Each row was made from one path, in order. Every step used is in the known rows, and no mark comes twice. Write each row's path.
In the rows, zero is written as 128.
Known rows:
riri/dilo/dodi/vavug/gofas/bopus/kugus: [107 113  96 107  94 141 120  95 134 188 116 100 139 114 116 122  46  90
 218 145 100 124 131 181 109 128 126  73 171  56 147 107  80]
dodi/dilo/riri: [141 110 106 103 102 126 120 130 137 151 131 124 136 119  98 136  88  85
 145 143 133 102 168 140 125 160  88  75 117 113 144 137 117]
bopus/kugus/dilo/dodi: [110  87 100  90 101 155 107 160 163 150 158  87 135 117 132 105  70  89
 151 117 133  93 136 164 114 155 116 101 145  91 127 103  85]
dodi/dilo/riri/belal/kugus/bopus/banuk/zibuvof: [135 108 128  91 115 107 131 134 169 150  82 113 145 118  97 130  82  97
 164 137 110 114 154  99 108 154 131  28 125 128 115 146  73]
riri/dilo/dodi/vavug/gofas: [127 118 102  96  90 129 127  95 134 184 138 100 156  98 119 120  71  87
 193 148 116 131 134 164 134 127 102  64 158  60 141 125  91]
belal/kugus/dilo/dodi: [117  93 115  85  93 116 102 143 183 151 148  84 163 100 113 113  87  86
 156  97 133 112 162 134 119 145 121  77 141  99 132 120  78]
nabir/bopus/kugus: [113 126 104 101 115 136 111 135 123 129 162  77 136 149 143 105  60 101
 184 133 119 101 140 140  78 159 143 142 129 127 120 101  94]
riri/belal: [137 104 107  89 113 132 138 143 123 130 146  90 137 161 126 117  86 104
 161 116 128  98 142 130 107 144 118  84 128 128 121 102 101]
gofas/bopus: [106 112 105 103 123 127 105 118 142 156 145  78 117 163 113 114  90  95
 179 123 124 108 146 143 102 127 144 115 126 122 151  97  95]
zibuvof/banuk: [134 123 108  91 113 137 108 155 127 161 179  96 123 164 122 121  84 117
 158 123 124 107 146 146 107 131 114 127 122 129 127 115  92]
kugus/bopus: [116 120 103  99 110 132 121 127 155 160 154  93 137 145 115 120 107  89
 160 134 118  91 145 132 112 139 152 110 108 129 142 105  92]
kugus/dilo/riri: [138  86  95 101 107 133 116 142 165 161 152  97 154 119  97 131  76  76
 137 130 145  83 143 158 121 149  98  77 112 122 132 126 100]
gofas/vavug/dodi/dilo/riri/belal/kugus/bopus: [139 112  96  86 107 104 149 159 146 125 116 135 171  86  61 137  91  91
 134 106 123  83 200 115  92 134 122  36 115  98 141 109  88]
dilo/dodi/vavug/gofas: [131 138 126  93  92 124 106 111 137 173 147  87 157  98 126 106  75 108
 190 117 110 122 122 147 135 140 113  81 149  68 132 123  87]
vavug/dodi/dilo/riri/belal/kugus/bopus/banuk: [149 101  91 112 118 112 134 145 135 159  94 104 155  90  90 137  67 104
 147 124 131 102 176 119 121 154 133   9 112 107 132 149  72]
gofas/bopus/kugus/belal: [108 114 102 114 137 157  94 126 139 146 152 103 125 165 129 123  47  79
 175  99 118 102  99 145 112 147 156 136 138 128 152  95  82]
gofas/vavug/dodi/dilo: [125 135  99  76 122 119 117 152 128 128 168 116 130 115 107 109 100  93
 120 128 136 102 178 139 104 132 101 110 117  88 152  96 109]
nabir/bopus/banuk/zibuvof: [105 138 131  97 141 115  94 111 144 146 146  54 123 152 150  80  75 109
 187 154 123 125 117 111  91 140 154 132 129 127 117 122  76]
dilo/dodi/vavug/gofas/bopus/nabir: [102 160 134 107 109 123 112 112 129 179 158  78 146 124 105 100  76  95
 207 121 116 126 131 147 102 123 119  65 163  58 145 101  86]
nabir/bopus: [119 127 109 100 111 114 109 115 130 148 164  69 145 148 123 102  86 103
 180 131 129 110 149 118  90 147 142 128 124 132 133 105  98]
vavug/dodi/dilo/riri/belal/kugus: [155 110 114 102 114 111 134 146 113 125 116 124 170 100  78 135  64 107
 137 103 139  99 190 128 114 167  84  26 120 104 137 135 107]
riri/dilo/dodi: [ 98  88  81  98 103 133 135 117 143 155 131 101 129 118 127 110  85  84
 169 146 136 109 145 156 129 144 106  81 140  83 151 122  96]
dodi/vavug/gofas/bopus/banuk/zibuvof: [115 156 146  99 136 113  78  90 149 189 128  64 125 146 129 105  62 107
 209 144  97 134  96 139 110 112 147  99 149  95 127 121  69]
bopus/kugus: [107 125 107  96 132 149 112 153 128 123 156  99 123 150 150 118  65  93
 164 125 126  85 125 150 101 150 123 127 124 117 118 112  99]
gofas/vavug/dodi/dilo/riri: [130 122  94  88 118 116 127 151 131 125 146 123 143  99  89 119  85  93
 121 132 143  89 172 146 117 133  87  83 106  82 148 115 110]
dodi/vavug: [112 145 124  89 118 133 110 128 139 157 173  80 120 138 123 129  83  99
 157 124 125 114 121 162 119 117 121 106 134  86 132 114  94]
dodi/dilo/riri/belal/kugus/bopus: [152  98 108  99  82 110 147 138 151 152 100 133 166 114  72 160  91  86
 153 116 112  98 189 105 101 160 127  25 123 134 139 129  99]
dilo/riri/belal/kugus: [139 102 110 102 116 113 140 148 142 115 115 108 158 128 101 137  60  97
 169 101 128  94 146 123 104 150 106  49 128 128 111 142  91]

Which path is each row?
[117 111  91 116 103 164 112  95 135 190 131 118 147 111 118 132  27  77
 212 117 100 131  98 174 127 128 139  79 177  58 165 106  67]
riri/dilo/dodi/vavug/gofas/bopus/kugus/belal
[161  68  92  92 103 140 141 158 151 150 137  97 152 134  91 136  68  84
 145 124 136  83 147 149 117 152  98  43 124 129 121 118 101]
kugus/dilo/riri/belal
[134  98 104 105 103 114 148 141 159 139 107 108 169 119  87 141  79  89
 167 101 117  85 155 112 106 150 139  41 116 133 120 126  84]
dilo/riri/belal/kugus/bopus
[136 111 123  86 115 113 131 148 134 118 136  99 154 144 123 129  75  98
 172  94 125 103 151 108  95 142 128  76 138 130 113 119  90]
riri/belal/kugus
[ 98 147 115 103 121 131 138 147 135 151 175  92 140 152 114 111 111  71
 155 141 131  81 146 118  91 141 137 107 108 112 133  94  95]
kugus/bopus/nabir
[146 113 102  81 121 102 140 170 130 104 121 130 165  91  78 132  73  94
 138 103 134  95 189 127  96 138  93  45 126  91 135 119  95]
gofas/vavug/dodi/dilo/riri/belal/kugus
[ 94 113  97  90 101 139 141 111 144 173 141  93 118 109 117 122  85  93
 166 146 131 130 134 185 128 120 103  72 153  48 145 121  89]
riri/dilo/dodi/vavug
[ 93 138 137  91 137 110 101 125 182 146 127  86 133 133 137 110  91  92
 176 133 109 103 124 104 106 135 169 107 114 129 114 133  57]
belal/kugus/bopus/banuk/zibuvof
[150  80  89  98  98 142 135 161 137 141 141  81 159 133  99 128  41  93
 167 126 130  87 148 147  81 168 119  62 138 130 109 100  91]
nabir/bopus/kugus/dilo/riri/belal
[110 137  97  80 139 121 115 156 130 118 173  89 135 121 121  96  88  95
 137 116 141  84 147 146 104 114 117 132 112  89 138 101  90]
gofas/vavug/dodi
[112 106  84 115 104 118 110  79 143 223 112  65 125 108 125 112  58  98
 222 152 106 151 120 171 132 107 138  52 170  56 151 131  58]
riri/dilo/dodi/vavug/gofas/bopus/banuk
[149  97 125  88  78 105 111 122 166 192 121  77 182 101  82 131  62 108
 202  80  97 134 160 139 100 125 140  14 181  82 142 101  64]
riri/belal/kugus/dilo/dodi/vavug/gofas/bopus
[ 96 129 120  86 108 135 109 124 148 163 158  75 118 114 126 112  83 109
 164 116 123 121 117 169 129 125 113  87 150  57 132 120  88]
dilo/dodi/vavug
[120 129 106 106 133 155 101 127 123 129 173  95 145 146 145 116  48  84
 175 110 121 106 104 121  99 166 157 141 139 131 136  99  82]
nabir/bopus/kugus/belal
[133  95 100 102 107 117 110 149 179 146 135 104 170 106  91 139  68  72
 153 110 140  89 157 138 112 146 106  72 120 131 126 137  86]
belal/kugus/dilo/riri
[153  71  91  91 109 157 138 180 146 132 136 107 148 132 106 138  46  82
 153 122 135  75 134 163 102 163 105  58 129 118 108 110  94]
bopus/kugus/dilo/riri/belal
[139 123 111  94 116 129 107 133 111 149 158 111 138 123 109 112  92 104
 129 132 137  99 182 138 119 157  96  97 114  91 155 112 116]
vavug/dodi/dilo
[112 135 117 106 101 140  96 112 138 174 133  79 142 122 125 102  49 114
 212 105 100 126 118 170 107 131 138  86 162  64 138 104  81]
dilo/dodi/vavug/gofas/bopus/kugus
[139 128 110  99 102 144  92 126 156 192 157  87 153 127 105 139  48  85
 193 127 105 111 134 176  98 127 137  97 155  97 134  93  83]
dodi/vavug/gofas/bopus/kugus/dilo
[118 131 122 107  95 120  99  93 145 193 136  74 144 119 106 100  72 111
 207 114 102 130 130 158 121 124 136  70 161  73 152 108  81]
dilo/dodi/vavug/gofas/bopus
[156 103 114  90 101 108 136 143 137 130 105 130 159 118  87 147  74  90
 158 111 127 107 180 114 106 168  93  30 134 125 130 139 104]
dodi/dilo/riri/belal/kugus
[135 120 118  87  88 148 100 143 158 178 160  93 167  94 127 118  49  93
 176 117 112 109 122 174 120 146 112  76 160  68 124 111  76]
bopus/kugus/dilo/dodi/vavug/gofas
[124 116 110 114  99 103  76 104 183 212 122  53 163  89 112 120  52 101
 210 108 108 148 134 149 119 111 155  45 172  80 135 132  40]
belal/kugus/dilo/dodi/vavug/gofas/bopus/banuk
[116 133 115 108 112 156  85 105 140 182 144  98 151 119 123 116  28  89
 207  90  99 129  82 158 131 140 151  92 170  69 152 105  65]
dilo/dodi/vavug/gofas/bopus/kugus/belal
[139 126 116  92  79 137  94 122 149 182 169  71 176  89 118 105  43 101
 196 123 110 125 132 158  95 154 132  87 163  75 123  99  77]
nabir/bopus/kugus/dilo/dodi/vavug/gofas
[137  64  85 101 110 150 133 158 151 152 122  91 134 147  85 137  44  84
 166 116 123  84 148 171  93 150 120  52 138 124 130  96  91]
gofas/bopus/kugus/dilo/riri/belal
[108 128 109  99 108 117 113 126 163 143 140  98 158 126 110 129 102  82
 169 106 111  92 159 111 103 134 158 108 109 134 135 117  80]
belal/kugus/bopus
